What can hang from each mark:
q763: q67 q129 q148
q454: q67 q129 q148
q129: q454 q716
q148: q587 q724
q737: q443 q555
q156: q443 q555 q686
q329: q148
q443: q724
q686: q156 q737
q555: q737
q587: q443

Every row comes from one small tree of marks. The marks that hang from a mark follow it in brackets, in the order of their numbers. Every link used is in the known rows. Which tree was each row made from?
In the rows, 128 means zero.
Known rows:
q156(q443(q724) q686): [134 134  87 151  98 131 131 119 126 167 132 129 123 155 182 101 115 136
 189 128 139 138 154 163 171 202 132  79 195 160 133]
q587(q443): [142  95 121 149 122 149 103  90  99 185 105 163 103 154 114 114 105 124
 154 139 122 138 142 177 143 159 129 111 165 136  90]
q129(q454(q67 q148) q716): [119 123 117 127  79 108 119 112 112 171  87 149  80 133 135  96 108 102
 161 125 118 153 134 101 145 177 125 112 168 124  98]
q763(q148): [113  88 121 161 118 154 104  80 126 174 138 147 112 156 113 110 106 112
 149 132 151 118 136 181 155 180 133 135 168 116 115]
q156(q443(q724) q555(q737) q686): [138 154  87 163  92 143 126 149 126 145 151 126 105 177 166  80 114 166
 201 103 137 155 166 167 171 191 133  88 189 198 110]
q329(q148(q587(q443))): [139 100  99 135 100 177 113 112 114 180  89 160 126 173 106 105 122 125
 164 120 107 107 159 142 143 157 151 100 176 114 108]
q156(q443): [133 109 105 143 111 145 121  96 100 177 134 139 113 152 164 106 120 124
 161 134 135 147 145 160 152 180 128  94 170 136 104]
q454(q148(q724)): [146  98 130 138  88 134 105 124  93 164 110 135  80 163 138 113 126 117
 171 133 136 123 157 149 138 163 150 102 158 106 141]
q555(q737(q443)): [122  94 137 175 114 188 109  88 105 179 137 131  67 165 142  86 113 149
 153 138 133 139 162 174 140 157 128 130 153 144  80]
q129(q716): [125 106  99 144  96 146 107 100 108 171 105 133 119 164 125  98 114 104
 155 128 124 136 145 159 145 177 108 117 191 118  80]
q763(q129): [116  91 106 156 110 159 106  92  98 180 145 128 122 167 126 107 111 121
 145 145 144 118 145 179 158 178 120 134 174 121  89]
q763(q67 q129(q454 q716) q148(q587)): [ 76 105  65 156  95 197  83  88 145 181 147 113 119 131  59 116 137  99
 142 119 167 109 111 132 170 211 137 160 190 132 139]
q763(q67 q129 q148(q587 q724)): [ 82  86  94 156 107 206  79 103 117 175 160 108 104 147  65 128 154 122
 147 124 173  77 140 173 164 195 181 167 175 121 181]
q737(q443 q555): [134 120 135 151  99 199 118  73 107 176 141 133  87 129 152 114 130 147
 119 168 141 120 148 180 135 183 114 139 152 115  89]
q156(q555 q686): [150 127  97 161  84 120 134 131 120 134 123 135 121 164 153  90 118 138
 167 111 130 143 154 197 162 186 105 103 187 161  84]
q156(q443(q724) q555 q686): [146 158  79 148  79 124 140 142 129 147 137 124 131 156 177  93 117 145
 187 116 135 155 150 170 171 206 131  78 198 179 121]
q686(q156 q737(q443(q724) q555)): [106 110 146 166  98 171 120  69 123 186 103 139 101 132 162  94 109 162
 120 168 118 131 126 189 148 168 134 132 144 132  99]
q763(q67 q148(q587(q443) q724)): [111  89 108 147 120 196  79 100 120 180 121 143  85 134  55 136 147 125
 157 117 151  98 135 169 148 177 189 146 166 134 181]
q454(q67 q129 q148): [147 113 163 120  94  94 139  98  62 169 113 160  73 150 166 101 103 136
 146 139 139 125 156 115 148 143 138 127 137 104 117]
q763(q129 q148(q587)): [102  87  85 161 101 189 102  99 111 180 163 117 130 165  85 112 129 115
 140 133 165  87 150 177 169 186 153 146 175 124 127]
q555(q737(q443(q724))): [113 109 134 177 111 191 107 100 116 188 133 133  72 168 147  86 106 148
 174 140 136 135 158 166 146 165 145 120 169 143 105]
q329(q148): [124  98 121 144 106 153 115  96 127 169 103 155 127 177 145  98 105 118
 163 124 116 116 146 151 147 170 121 109 180  93  97]
q763(q129(q716) q148(q587 q724)): [ 97  95  59 147  82 197  78 125 113 175 146  90 122 167  51 116 158 100
 151 124 144  84 161 151 158 196 161 159 193 125 141]
q156(q443 q555 q686): [154 144  83 147  84 120 142 132 116 138 140 123 125 153 173  93 123 147
 168 112 131 157 155 179 166 198 114  89 183 183  96]
q454(q67 q129): [126 100 148 135 115 110 130  94  71 176 114 164  82 149 156 102 119 129
 151 132 130 124 153 140 148 152 123 135 155 116  97]
q454(q148): [149 105 134 140  91 128 122 101  94 167 115 149 100 162 154 100  97 122
 156 137 144 131 146 154 147 161 133 101 157 105 112]
q686(q156(q555) q737(q443(q724))): [113 110 133 172  83 135 131 103 122 171  93 132 115 148 159  70  96 154
 140 139  99 164 119 196 156 162 144 114 156 161  89]
q686(q156(q555(q737(q443)))): [126 107 132 175  97 165 123 102 100 156 118 138  85 177 148  65 110 164
 145 128 116 153 144 190 159 154 131 125 139 156  65]
q737(q443): [130  98 131 159 102 168 122  83 106 181 124 131  92 144 152  98 115 129
 140 151 129 137 145 178 142 173 126 120 162 125  91]
q763(q67 q129(q454 q716) q148(q724)): [ 74  99  88 157 109 183  58  90 154 179 144 109  97 127  53 132 140  95
 152 128 154 119 108 132 159 217 135 175 186 130 152]

Write each row's tree:
[113 104 120 146  97 155  83 106 118 175 133 125  73 131 112 127 129 116
 160 137 158 128 118 124 152 189 145 132 157 118 162] | q763(q67 q129(q454(q148(q724))))
[ 92  96 109 164 121 165  93  77 127 183 139 140 101 131 116 118 118 115
 150 135 158 135 105 155 163 194 114 138 173 129 115] | q763(q67 q129(q454))
[143 122 106 175  97 139 122 137 117 132 137 137  96 185 142  76 114 157
 178  97 133 144 170 194 162 171 108 114 177 180  72] | q156(q555(q737) q686)
[126 118 106 159 105 140 124 114  95 152 128 145 106 186 159  71 115 158
 163 109 123 164 144 170 167 161 134  99 147 168  79] | q686(q156(q443 q555(q737)))
[136 143 112 181  81 168 127 136 131 149 140 117  85 167 155  73 110 171
 180 120 131 145 166 184 160 182 130 115 182 187  94] | q156(q555(q737(q443(q724))) q686)
[122 102 120 172 107 140 116 114  99 149 111 157 102 197 139  68 109 150
 163 108 123 149 141 190 164 150 126 113 151 148  67] | q686(q156(q555(q737)))
[118 117 112 126  76 114 100 134 110 169  82 136  62 133 118 108 136  96
 177 119 109 146 144  95 135 180 142 115 169 124 126] | q129(q454(q67 q148(q724)) q716)
[121 109 137 137  95 105 125 107 108 173  99 164  68 130 153 101 107 113
 165 127 131 149 133 121 146 170 134 102 151 123 111] | q129(q454(q67 q148))
[137 115 135 169  93 167 126  83 130 160 134 118  89 120 160 101 121 171
 116 157 124 131 158 202 141 182  99 143 153 166  79] | q156(q686(q737(q443 q555)))
[ 98 111 102 142 100 124 111 105 121 179  88 150  90 132 124  98 124  95
 165 119 110 153 132 125 144 186 111 119 185 135  79] | q129(q454(q67) q716)
[103 118  62 144  90 201  83 109 122 197 138 116 142 159  43 118 115 113
 151 141 143  96 143 144 166 191 172 148 198 142 134] | q763(q129(q716) q148(q587(q443(q724))))
[104 117 100 127  74 129  92 132 104 175 110 114  75 135 101 112 135 103
 161 134 119 132 144  96 146 189 144 139 170 129 122] | q763(q129(q454(q67 q148(q724)) q716))
[124 113 127 125 100 112 123  99  75 174 103 147  93 150 137  96 122 118
 147 128 119 130 153 119 145 161 113 143 172 118  85] | q454(q67 q129(q716))
[147 140  90 162  96 141 129 138 115 135 154 126  99 177 162  79 120 166
 180 100 134 159 171 175 166 183 116  99 173 200  84] | q156(q443 q555(q737) q686)
[112 103  95 144  82 173  91 126 108 174 131 118  77 138 102 124 155 115
 166 124 164 111 131 118 156 185 164 120 163 119 176] | q763(q67 q129(q454(q148(q587 q724))))
[124 104 149 160 102 186 114  69 117 179 132 129  83 120 148 106 119 158
 107 163 125 136 143 190 128 170 113 149 144 141  76] | q686(q737(q443 q555))
[146 126 117 107  63 117 139 127  57 166  99 139  89 156 138  91 129 123
 150 121 132 112 170  90 148 148 146 122 161 106 118] | q454(q67 q129(q716) q148(q587))
[144 119 113 106  60 121 120 147  56 165  94 127  70 158 122 102 157 118
 164 116 123 105 179  84 140 151 164 124 162 108 146] | q454(q67 q129(q716) q148(q587 q724))
[166 119 103 119  61 132 129 122  66 165 108 131 104 174 136  95 128 115
 152 125 144 115 165  95 149 149 127 105 165  99 119] | q454(q129(q716) q148(q587))
[125 135 131 151  93 204 117  84 120 184 137 133  92 131 156 115 124 147
 139 171 145 117 142 171 141 189 133 127 169 113 113] | q737(q443(q724) q555)
[137  94  93 134 100 184  93 135 112 177  83 148 108 174  89 116 151 121
 178 116  99  98 167 136 135 159 169 102 177 114 135] | q329(q148(q587(q443) q724))
[137 127 109 151 102 144 126  94 125 157 142 127 110 129 171 109 126 164
 135 137 131 140 159 185 151 190 100 117 160 178  94] | q156(q443 q686(q737(q555)))
[117 118  86 122  60 133 107 154 101 169  79 130  67 139 109 104 162  95
 183 106 116 128 158  90 137 176 161 101 175 126 141] | q129(q454(q67 q148(q587 q724)) q716)
[120 105 107 133  76 130 114 150  97 172  91 144  55 138 127 108 162 106
 186 110 127 124 159 109 139 168 171  93 157 125 154] | q129(q454(q67 q148(q587 q724)))
